In the rows, 128 means zero.
Known rows, with every step that occurs
rolad -> sunen -> tagek -> gesesid -> koga -> leker -> lale -> riri: [214 144 131 148 139 124 140 150 136  99 119 149 123  60 132 141  61 135
 114 181 128 128 100  88 126  85 146 157 126 122 132 141]
gesesid -> koga -> leker -> lale -> riri: [213 148 143 146 140 129 140 141 135  83 117 140 143  65 140 136  67 148
 102 187 124 122 136  74 154  96 130 126 138 117 121 137]
koga -> leker: [169 111 107 131 132 154 142 149 143 129 115  93 120  60 135 162  56 163
 110 168 132 118 117  40 146 143 140 101 140 142  83 158]
rolad -> sunen: [189 103 105 118 122 122 119 161 147 138  52 103 112  58 127 170  47 150
  95 135 124 148 148  95 123 118 143 127 132 153 133 164]
koga -> leker -> lale -> riri -> sefete: [199 109 122  89 131 137 117 138 147 108 101 176 139  77 169 135  80 164
 105 178 117  87 131  71 170 103 130  84 128 115 107 153]
feve -> lika: [154 121  96  95 119 162 127 146 161 115  85 170 142  48 147 171  65 154
 136 130 111 120 151  85 138  96 134 105 135 137 143 149]
riri -> lale -> leker: [133  82 114  86 117  79 114 143 162 106 104 197 155  73 171 166  49 167
 107 114 152 122 112  95 153 119 153  89 157 137 118 154]
feve -> lika -> kebama -> nunu -> veve -> rolad -> sunen -> tagek: [139 119  93 102 121 108 146 134 129 131  86 131 103  55 111 155  84 173
 141 129 122 143 118  98 113 100 183 130 117 145 150 166]
lale -> leker -> koga -> gesesid -> tagek -> sunen: [145  98  87 152 120  62 117 139 124 104 129 142 132  74 147 172  65  97
 124 133 112 109 122  71  94  97 172 169 130 142 160 141]
tagek -> sunen -> rolad: [178  79 115  98 104 125 104 137 130 112 112  93 139  84 155 173  86 139
 127 131 112 113 126 172 151 116 155 146 136 107 167 133]
gesesid -> koga -> leker -> lale: [189 141 127 148 122 129 153 151 138 130 143  98 126  58 114 132  73 139
 119 167 145 128 130  57 130 124 128 117 138 133 104 132]
sunen -> rolad -> veve -> nunu: [150  93 112 123 116 135 131 142  83 113 142 113 134  89 169 150  91 177
 131 134 103 125 107 113 112 153 122 106 130 164 124 150]
sefete -> riri -> lale -> leker -> koga -> gesesid: [176 122  80 148 139  77 121 137 145  56 123 142 124  85 144 163  55 115
 103 140 137 119 103  27 133 127 158 118 145 148 130 162]
gesesid -> tagek -> sunen -> rolad: [165  93 105 111  99 104 109 130 122 112 128 106 153  80 149 173  82 130
 136 130 114  99 119 178 138 100 175 145 142 101 176 127]
nunu -> veve: [178 113 109 100 112 146 133 127 138  76 117  84 107  75 145 150 109 155
 107 135 105 138 133  97 141 130 160  86 123 176 138 154]
feve -> lika -> kebama -> nunu -> veve -> rolad -> sunen: [157 109  93 113 136 107 154 161 119 114  48 117 110  55 107 152  76 172
 116 133 116 156 132  67 119  96 139 135 116 159 134 170]
gesesid -> tagek -> sunen -> rolad -> veve -> nunu: [145  86 107 129 115 106 126 142  78 116 151 124 140  92 174 149  93 152
 136 126  94 111 104 123  90 135 138 131 126 156 145 138]
veve -> nunu: [158  90  91 106 122 154 135 151 107 140  90 104 131  90 166 151  66 163
 129 141 105 126 133  67 125 157 128 103 142 167  98 140]
tagek -> sunen -> rolad -> veve: [169  90 133 119 115 112 102 136 127  86 155 116 125  73 158 165 107 147
 117 120 106 126 107 162 104 113 141 129 114 137 164 152]
lale -> leker: [122  89 111 117 112 116 125 134 149 115 101 162 146  67 150 174  64 178
 116 126 127 126 127  93 147 123 140 115 155 139 118 164]
kebama -> nunu: [150 133  71  91 118 151 115 151 162 132  86 111 109  77 100 155  52 177
 103 129 139 147 132  78 142 165 164  94 135 121 107 155]
kebama -> lika -> feve: [167 141  99  70 105 138 120 150 169 112 103 126  77  90 139 132  74 149
 121 137 126  99 137  79 129 148  74  88 137 127  98 149]
sunen -> tagek -> gesesid: [162 109  74  98 113 173 116 140 160 119 135 124 108  67 146 173  79 132
 156 128 132 135  57 120  89 109 186 121 129 143 117 139]
sunen -> tagek -> gesesid -> koga -> leker: [151 111  93 152 118 144 150 143 137 118 165 103 114  55 124 151  54 159
 147 151 128 134  66  50 104 117 159 122 156 137  91 140]
koga -> gesesid -> tagek: [166 142  75 154 127 106 126 134 127 121 134 112 135  75 129 170  69 128
 123 146 129 103 114  61 104 112 189  98 133 134 135 146]
gesesid -> tagek -> sunen: [170  94  98 113 114 100 112 144 143 121 110 123 137  74 153 166  75 109
 124 122 106 110 134 114  97  95 174 141 128 131 152 129]
sefete -> riri: [223 121  91 112 133 158 120 139 178  59  91  97 127  87 143 150  84 134
 106 118 103 117 120  90 136 129 150  96 142 127 122 161]
kebama -> lika: [178 118  94  91  98 157 113 148 163 119 103 141 101  67 156 154  85 158
 105 123 111 137 134  77 139 181 127  92 129 115 122 142]
leker -> lale -> riri: [223 145 136 113 139 143 119 141 149  83  89 149 144  73 153 147  81 137
  98 174 124 120 149 112 154  96 138 119 121 122 139 139]
nunu -> veve -> rolad: [175  86 108 119 129 143 154 130 107  75 116  80 128  79 136 139 115 154
 128 148  99 137 115  69 127  97 140  86 124 185 127 144]
lika -> kebama -> nunu: [132 142  74  84 126 131 118 153 167 132  70 108 110  71 109 166  64 192
 115 120 156 154 127  90 133 153 177 110 137 104  84 160]
leker -> lale -> riri -> sefete: [202 110 120  73 124 135 105 134 153 101  90 182 144  82 174 138  87 159
 107 162 112  95 141 100 164  95 134  80 128 116 126 146]

Rows
[192 111 111 102 128 135 124 145 146  95 123 179 137  75 164 129  75 158
 124 166 113 102  97  70 143  86 129 100 138 114 106 140]
tagek -> gesesid -> koga -> leker -> lale -> riri -> sefete
[158  96  95 168 127 126 163 153 116 124 145  97 113  54 112 146  48 157
 148 157 122 142  61  36  92  98 146 138 153 149  96 143]
veve -> rolad -> sunen -> tagek -> gesesid -> koga -> leker
[147 101  96 158 120  88 130 139  62  98 165 114 129  92 162 153  87 129
 139 142  99 114  99  88  82 137 140 146 124 168 149 141]
leker -> koga -> gesesid -> tagek -> sunen -> rolad -> veve -> nunu
[188 124 115 159 128 122 165 158 120 140 147 105 114  53 103 129  73 127
 140 171 145 135  86  58  94  97 133 146 129 145 112 131]
veve -> rolad -> sunen -> tagek -> gesesid -> koga -> leker -> lale
[162 108  86 135 108 142 130 151 145  92 136 110 125  66 130 155  62 147
 149 115 116 160  82  90  89  94 150 121 162 141 114 125]
tagek -> gesesid -> koga
[159 109  93 153 124 148 151 156 137 110 149  95 117  57 123 153  49 158
 136 151 125 139  74  36 110 118 139 122 159 138  81 139]
tagek -> gesesid -> koga -> leker
[160  94  89 148 108 121 142 144 124 107 135 112 119  63 117 150  62 146
 164 120 112 162  67  93  69  72 161 135 157 151 132 129]
veve -> rolad -> sunen -> tagek -> gesesid -> koga
[178 100  83 136 130  40 112 141 146  73 128 160 138  89 161 159  64  79
 112 117 117  97 105  69 100  95 180 154 133 129 161 141]
sefete -> riri -> lale -> leker -> koga -> gesesid -> tagek -> sunen
[124 108  97 138  99 101 130 125 133  72 107 148 138  57 132 172  47 147
 129 141 136 143 129  75 137 110 142 135 166 168 126 156]
lale -> leker -> koga
[167 108  92 142 105  86 113 127 107  93 140  97 143  82 138 175  76 108
 137 144 119 102 115 143 129 101 179 161 138 114 181 129]
leker -> koga -> gesesid -> tagek -> sunen -> rolad
[178 134  78 157 131 121 124 137 126  90 120  87 107  74 126 173  61 115
 115 163 132 134 125  28 118 128 158 123 132 161 126 153]
leker -> koga -> gesesid
[153 112  87 132  99 137 129 134 146 101 156 116 119  65 129 156  67 149
 163 114 118 154  71 106  82  92 175 121 161 138 128 125]
sunen -> tagek -> gesesid -> koga
[162  97  92 145 106 116 149 137 117  88 146 100 108  64 118 141  81 147
 159 119 104 165  68  94  73  77 166 133 148 167 144 132]
nunu -> veve -> rolad -> sunen -> tagek -> gesesid -> koga
[206 148 128 141 135 139 140 139 139  87 141 150 131  64 139 138  74 136
 126 184 129 120  94  89 132  88 150 140 131 118 124 132]
sunen -> tagek -> gesesid -> koga -> leker -> lale -> riri
[134 141  71 175 116  74 133 124 116  94 141 140 142  67 122 174  54 122
 131 149 137 109 110  49 106 104 182 126 148 149 139 151]
lale -> leker -> koga -> gesesid -> tagek
[136 146  83  78 119 136 137 139 153  88  90 118  99  66 119 153 101 184
 115 119 125 147 134  87 145 139 174 105 118 140 126 167]
feve -> lika -> kebama -> nunu -> veve
[172 103  76 106 116 155 117 152 155 134 109 123  99  61 138 175  63 130
 142 128 131 143  68 119  82 106 178 142 125 149 128 150]
rolad -> sunen -> tagek -> gesesid
[225 112  95  70 135 112 107 151 188  61  96 145 138  91 170 143  65 124
  95 106 137 114 108  94 143 120 166  61 143 126 119 147]
sefete -> riri -> lale
[171  89  76 115 124 152 130 154 137 129 109 119 106  62 131 167  70 129
 153 134 126 143  56 105  76  90 169 140 121 157 123 144]
veve -> rolad -> sunen -> tagek -> gesesid
[187  82 106 133 134 119 139 161 119 131  56  97 125  61 121 160  57 150
 111 144 116 148 132  72 111  94 128 124 131 167 126 155]
veve -> rolad -> sunen
[174  94 109 119 113 116 139 124 119 123 107  99 104  65 125 152  89 153
 131 141 111 138 115 105 111 100 177 115 122 172 156 157]
nunu -> veve -> rolad -> sunen -> tagek
[187 137 115 153 121 125 153 158 138 146 146 108 106  51 108 136  66 127
 130 165 151 135  95  72 101 113 142 148 129 137 116 136]
rolad -> sunen -> tagek -> gesesid -> koga -> leker -> lale
[156 109  93 115 111  75 123 132 157  38 107 174 146  71 150 158  44 127
 115 121 144 132 110  74 143 107 152 114 168 157 129 154]
sefete -> riri -> lale -> leker -> koga
[172 100  99 130 112  97 108 132 114 115 137  98 144  86 147 175  85 122
 131 138 114  94 114 152 133 108 179 149 131 100 177 132]
koga -> gesesid -> tagek -> sunen -> rolad
[219 145 139 130 148 145 134 145 142  93 104 141 139  67 146 144  74 142
  94 196 130 109 137  76 163 107 131 123 121 122 114 145]
koga -> leker -> lale -> riri
[213 144 128 145 142 142 141 151 138  80 123 145 138  65 141 139  68 136
 111 184 126 126 103  75 136  90 131 140 132 120 114 133]
tagek -> gesesid -> koga -> leker -> lale -> riri
